Each row comes from the steps of one walk. Every step used is in the known rows, and no mark comes twice. Write the walk behind each row, first mark first.
(in the rows, 128 means zero)
Known rows
E-B-A-Q-Z-D: [ 49 151 134 168  77 161 171  58 114 186  92 104 182 137 109 173 115 179
 131 156 134  84 116 103 119 186 100 141  96 165]
F-Q-A: [ 84 147 136 136 154  99 163 156 143 172 124 126 122 156 120 102  74 134
 124 100 158 151 114 142 130 146  89 156 109 155]
E-Q-A: [ 99 144 157 133 140 105 144 140  75 187 109 130 151 160 125 132 114 153
 122  93 141 109 108 145 167 173 119 145  96 155]
H-Z-Q: [111 141 133 135 141 100 171 136 119 182 116 102  92 173  68  96 130 136
 120 134 135 107 131 133 103 143 111 165 153 145]
Q-A: [101 150 122 131 140 131 153 134 115 169 128 149 142 134 132 114 104 140
 130 108 138 120 115 129 137 147 128 152 128 134]
E-B: [ 90 152 130 146 104 146 116 123 125 101 127 139 127 154  87 137 132 123
 112 158 109 106 117 146 124 139 131 133 111 135]
Z-D-F: [124 123 144 156  74 152  99 101 115 152 103  94 170 110 180 129 127 138
 138 105 163 147 136  99  93 140 129  83 120 128]
B-A-Q-F-D: [103 115 121 134  89 129 160  83 147 177  90  94 164 123  89 159 159 129
 154 136 125 119 162  70 125 146 100 121 120 158]
Z-D: [131 149 130 152  83 141 108 104 146 145  94 113 157 104 142 153 132 132
 126 122 148 121 121 111 123 155 145 100 132 112]
Z-D-F-Q: [107 115 158 162  88 123 110 122 141 158  99  71 148 126 170 113  92 126
 134  98 180 173 136 113  88 139  88  80 104 143]
Q-Z-D-F: [119 118 144 158  74 149 153  77  84 197  86 105 197 115 154 124  92 161
 116  91 166 122 106 107  96 156 100  91 118 122]
H-Z: [138 136 117 120 130 121 167 116 110 147  89 117 102 169 101 125 129 146
 115 117 126  91 102 130 148 142 107 136 129 141]
Q-E-B-A-G: [ 94 144 144 102 102 129 133 113 127  63 116 163 161 137 143 179 114 128
 153 139 126 112 108  90 113 131 107 189  90 184]
G-A: [157 163 129 111 131 128 122 150  99 157 110 151 133 117 127  96 116 129
 126 113 154 131 133 110 130 135 128 122 139 127]
D-F-Q-E: [140  96 177 120 107 107 133 165 146  96 135 118 137 128 176  98  73  96
 145 125 173 181 135 124  87 109  73 133 126 158]
Z-D-F-Q-A: [ 80 143 150 165 101 125 130 122 127 204  98  89 165 136 167 102  66 145
 138  77 191 168 121 113  94 157  89 112 103 150]
B-A: [125 152 126 129 128 124 143 117 115 133 114 120 149 114 154 140 156 159
 158 115 130 121 143 100 139 105 115 155 110 144]
A-Q-F: [109  94 113 112 129 123 169 109 154 163 131 104 121 153  89 138 118  90
 133 155 114 118 151 123 142 148  82 143 126 178]
B-E-Q-Z-D: [163 124 165 123  62 102 136 100 124 213  73 131 185 125 158 174 106 145
 100 130 145  95  83 127 150 205  98  80 113 140]
E-G-A-Q-Z-D: [ 99 172 156 122 122 127 143  95  75 247 109 106 180 128 128 133  74 131
  89 126 173  84  94 112 130 217 120  76 112 160]
Z-Q-A-G: [ 44 127 141 120 173 105 146 139 120 204 156 128 114 154 109 109  76 139
 136  98 148 145 121 109  74 161 120 192 122 170]
Z-D-F-Q-E: [150 116 175 137  60 116 114 140 160 114  99 103 171 105 191 123  77 101
 148 116 198 175 130 113  77 139  88 105 125 146]
A-G: [102  98 128 106 150 126 125 113 121 129 135 122 116 149 139 149  99 130
 130 107 129 133 103 106 108 141 119 138 106 155]
B-E: [161 116 126  98 105 110 114 135 178 139 143 150 115 112 163 140 120 104
 130 163 121 136 124 118 124 127 117 107 147 134]
G-A-Q: [122 118 134 109 146 133 132 143 113 173 153 124 112 125 134 105 103 123
 142 142 157 138 147 108 116 156 125 122 141 157]
Q-F: [143 136 105 112 114 115 160 113 137 148  94 127 148 149  86 133 134  99
 122 124 119 111 136 130 159 121  89 138 122 149]
F-Q-E-G-A: [155 190 176  84 141  73 119 194 120 128 126 147 148 132 141 100  72  76
 107 126 187 137 106 137 133 152 100 120 115 175]
H-F-Q-A: [104 119 122 122 129  81 194 155 133 196  71  86 111 169  99  74  73 119
 127  92 157 141 129 143 159 155  38 162  89 170]
G-A-Q-E-B: [122 143 157 104  98 139 129 157 138  99 144 170 133 126 112 121  97  90
 133 192 152 122 134 123 102 165 126 146 142 166]
G-A-Q-Z: [116 119 135 109 146 133 189 125  82 217 130 134 133 134 108  97  72 146
 114 131 156 119 121 109 119 176  98 135 138 152]
E-B-A-Q-F-D: [ 68 138 124 149  65 148 145  75 149 151  91 106 171 148  43 166 170 121
 136 168 107  98 148  89 126 158 100 124 101 165]
B-E-G-A-Q-F: [142 144 132  54 126  82 128 134 148 222 147 126 127 148 126 125  96  48
 116 180 130 104 130 118 161 168  85  83 124 207]
Z-D-F-Q-A-G: [ 52 115 151 142 119 120 126 113 120 204 107  88 150 158 181 122  41 143
 138  56 193 172 102  87  75 170  76 116  85 178]
E-B-A: [ 83 169 131 146 106 143 130 110 113 105 112 130 150 140 109 146 159 157
 141 145 116 103 131 113 138 121 117 157  93 154]
F-D: [131 130 142 149  91 139 102 110 136 130 101 127 157 110 105 140 149 132
 113 124 134 129 119 103  98 150 161  87 136  95]

Which walk is each row?
[126 118 168 132 131 105 173 117  60 188  99 119 161 161  98 139 112 164
  95 106 132  92  88 148 164 172  88 129  95 147]
E-Q-Z
[154  96 180 131  57 113 128  89  92 225  88 104 195 125 189 147  97 149
 112 118 158 115  95 113 124 183  84  57 103 154]
B-E-Q-Z-D-F
[ 99  96 160 140 134 110 133 144 123 143 136  81 121 151 152  88  92 126
 136 106 157 178 140 127  94 110  66 114 106 161]
D-F-Q
[115 149 165 127  95 111 138 165 176  57 121 154 130 150 101 126  90  85
 115 168 145 139 113 158 113 138  84 156 114 161]
F-Q-E-B
[131  85 152 105 117 125 142 142 167 103 161 138 122 115 153 142 102  91
 151 177 139 141 141 121 102 150 123 149 147 162]
A-Q-E
[ 43  93 145 115 167 108 143 134 105 187 144 101 121 181 156 100  37 140
 139  64 165 177 104 107  82 140  59 143  80 192]
D-F-Q-A-G
[174 111 144  84  93  79 140 131 151 174  96 129 143 155 121 159 139  87
 116 150 114 107 120 138 182 153  72 105 108 175]
B-E-Q-F
[ 53 142 127 121 132 140 126  95 106 111 117 130 137 160 119 167 129 160
 140 122 114 104 107  95 120 132 101 166  73 177]
E-B-A-G
[140 131 126 112  88 129 139 114 134 194  89 127 151 124  69 118 127  97
 117 135 151 128 150  83 114 178 117  89 148 142]
G-A-Q-F-D
[ 74  91 120 102 151  81 186 138 133 198  77  81  93 189 109  96  39 117
 128  67 157 145 106 119 138 171  32 170  70 197]
H-F-Q-A-G
[113 144 139 158  99 115 175 106 141 189  75 106 169 135 111 131  71 145
  96 100 168 128  93 133 120 176  69 115 113 133]
F-Q-Z-D
[ 62 139 112 129 105 130 169  93 142 143 111 104 145 169  73 153 146 118
 147 168  99  96 154 112 155 137  71 172  89 198]
E-B-A-Q-F
[145 156 117 142  84 135 147  91 122 164  50 101 137 146 114 146 131 149
 113 110 148  86  96 112 140 174 127 112 134 124]
H-Z-D
[103 101 159  79 142  91 125 132 121 198 131 150 124 160 171 165  80 136
 127 110 138 115  82 114 143 189 100 131  88 192]
B-E-Q-A-G
[131 151 147 124  82 136 123 138 147  54 123 178 155 129 106 146 120  95
 120 177 126 109 113 143 115 139 130 155 129 134]
Q-E-B
[109  94 124 132  87 131 146  88 164 170 105 101 146 139  65 148 135  95
 120 153 118 122 143 101 114 169 116  97 139 141]
A-Q-F-D
[103 119 181 132  86 121 119 157 144  72 134 131 144 149 130 109  81  93
 130 152 155 161 125 138  85 121  74 135 108 169]
D-F-Q-E-B
[125 141 136 130  99 145 167  99 102 234  94 120 163 113 128 123  76 154
 112 125 179 112 115  99 109 201 114 108 139 135]
G-A-Q-Z-D
[129 149 124 154  83 139 159  79 115 182  72 131 188 114 122 149  99 156
  99 107 149 103  96 115 122 178 115 112 127 108]
Q-Z-D
[107 125 140 133 145 102 191 132 122 175 113 119 137 161  94 109  65 145
 100 109 151 136 100 145 125 146  51 142 111 144]
F-Q-Z
[ 58 138 123 114 178  97 189 127  99 221 118 118  91 196  80 105  78 155
 125  88 142 109  97 112  92 178 101 202 124 179]
H-Z-Q-A-G
[ 55 117 135 113 178  98 156 142 131 176 130 125 109 179 132 120  46 136
 123  79 159 151  92 116 111 159  77 165  87 179]
F-Q-A-G
[161 119 152  88 121 122 139 165 138 131 144 160 123 103 153 111  89  96
 148 163 169 145 146 104 107 153 129 146 156 159]
G-A-Q-E
[135 117 128 144  70  99 205 103 136 213  20  64 155 152  94 107  67 135
 101  88 168 122 104 129 143 187  28 121  95 150]
H-F-Q-Z-D
[116 113 148 137  94 152 156  93  68 245 108 100 174 113 161  96  69 159
 127 112 192 133 127  84  86 184  98  90 130 147]
G-A-Q-Z-D-F
[ 97 149 151  97 169 109 115 142  86 190 166 107 123 140 133 112 100 105
 118 149 150 113 126 122 136 175 130  97 113 180]
E-G-A-Q
[ 96 111 159 123  95 145 131 136 166  74 161 152 127 135 110 152 103  84
 133 207 119 122 127 139 103 156 123 150 130 166]
A-Q-E-B
[102 156 166 136  93 117 128 165 161  85 149 160 137 128  78 113 121  89
 126 184 131 128 139 150  73 138 135 185 149 148]
Z-Q-E-B
[145 160 164  99 126 100 113 141 126  97 141 145 164 119 152 146 112  76
 115 149 140 107  99 142 142 138 136 122 118 153]
Q-E-G
[118 126 145 156  90 119 148 108 118 181  63  58 130 171 141 114  93 143
 120  92 177 140 109 110 106 153  66  92 109 154]
H-Z-D-F-Q
[128 137 152  67 142  97 103 147 137 201 176 130 108 124 167 124  96  81
 123 181 144 118 120 115 129 173 123  71 125 185]
B-E-G-A-Q
[142 126 150 115 113  93 152 124  97 166  80 110 154 174  86 142 145 111
 108 113 120  99 127 141 191 151  82 131  94 167]
E-Q-F
[148 128 156 135  75 100 127 103 107 163  54 109 181 154  61 158 165 114
  98 107 126  99 118 120 157 177 111  83 102 137]
E-Q-F-D
[175 191 165  81 126 100 109 171  93 124 125 166 166 110 151 116 102  82
 113 135 167 106 106 124 142 152 139 120 123 150]
Q-E-G-A
[ 93 143 177 137  87 114 138 150 130  77 120 120 165 139 162 116 107 121
 162 137 161 158 140 113 100  95  62 166  88 185]
D-F-Q-E-B-A
[ 76 159 143 143 152 106 152 155 126 202 152 130 129 135 100  79 107 137
 133 119 144 137 144 136  95 146 135 187 147 141]
Z-Q-A
[148 201 185  88 139  76 110 191 106 158 150 152 155 109 122  90  98  77
 121 146 178 127 136 135  99 147 145 148 145 163]
Z-Q-E-G-A
[ 85  79 149 157  89 156 160  69 102 214 122  76 171 126 156 132  78 151
 127 125 159 133 123 101  83 176  96  92 121 152]
A-Q-Z-D-F
[155 131 163 133  64 113 156 131 142 133  62  92 150 145 162 120  79 114
 126 107 188 141 104 108  96 150  68 115 125 157]
H-Z-D-F-Q-E
[ 69 149 162 114 116 110 133 136 142  93 138 146 142 140 113 149 116 126
 157 152 138 130 134  95  69 129 111 220 109 190]
Z-Q-E-B-A-G
[180 116 156 104  54  89 112 113 154 177  69 131 168 134  96 170 156  90
 106 141 119 106 116 111 156 174 105  62 123 143]
B-E-Q-F-D
[122 141 135 146  85 105 139 117 155 183  95 114 160 132  36 113 152 100
 112 128 134 130 157 113  89 145 125 127 156 122]
Z-Q-F-D
[124 104 147 107 117 123 161 134 152 108 148 131 142 102 175 156 122 124
 183 168 139 137 155  89 118 129 112 172 130 177]
B-A-Q-E
[135 130 161 105 116  90 131 146 126 200 124 153 134 143 158 140 110 130
 126 134 136 114 103 134 163 174 113 121 110 162]
B-E-Q-A
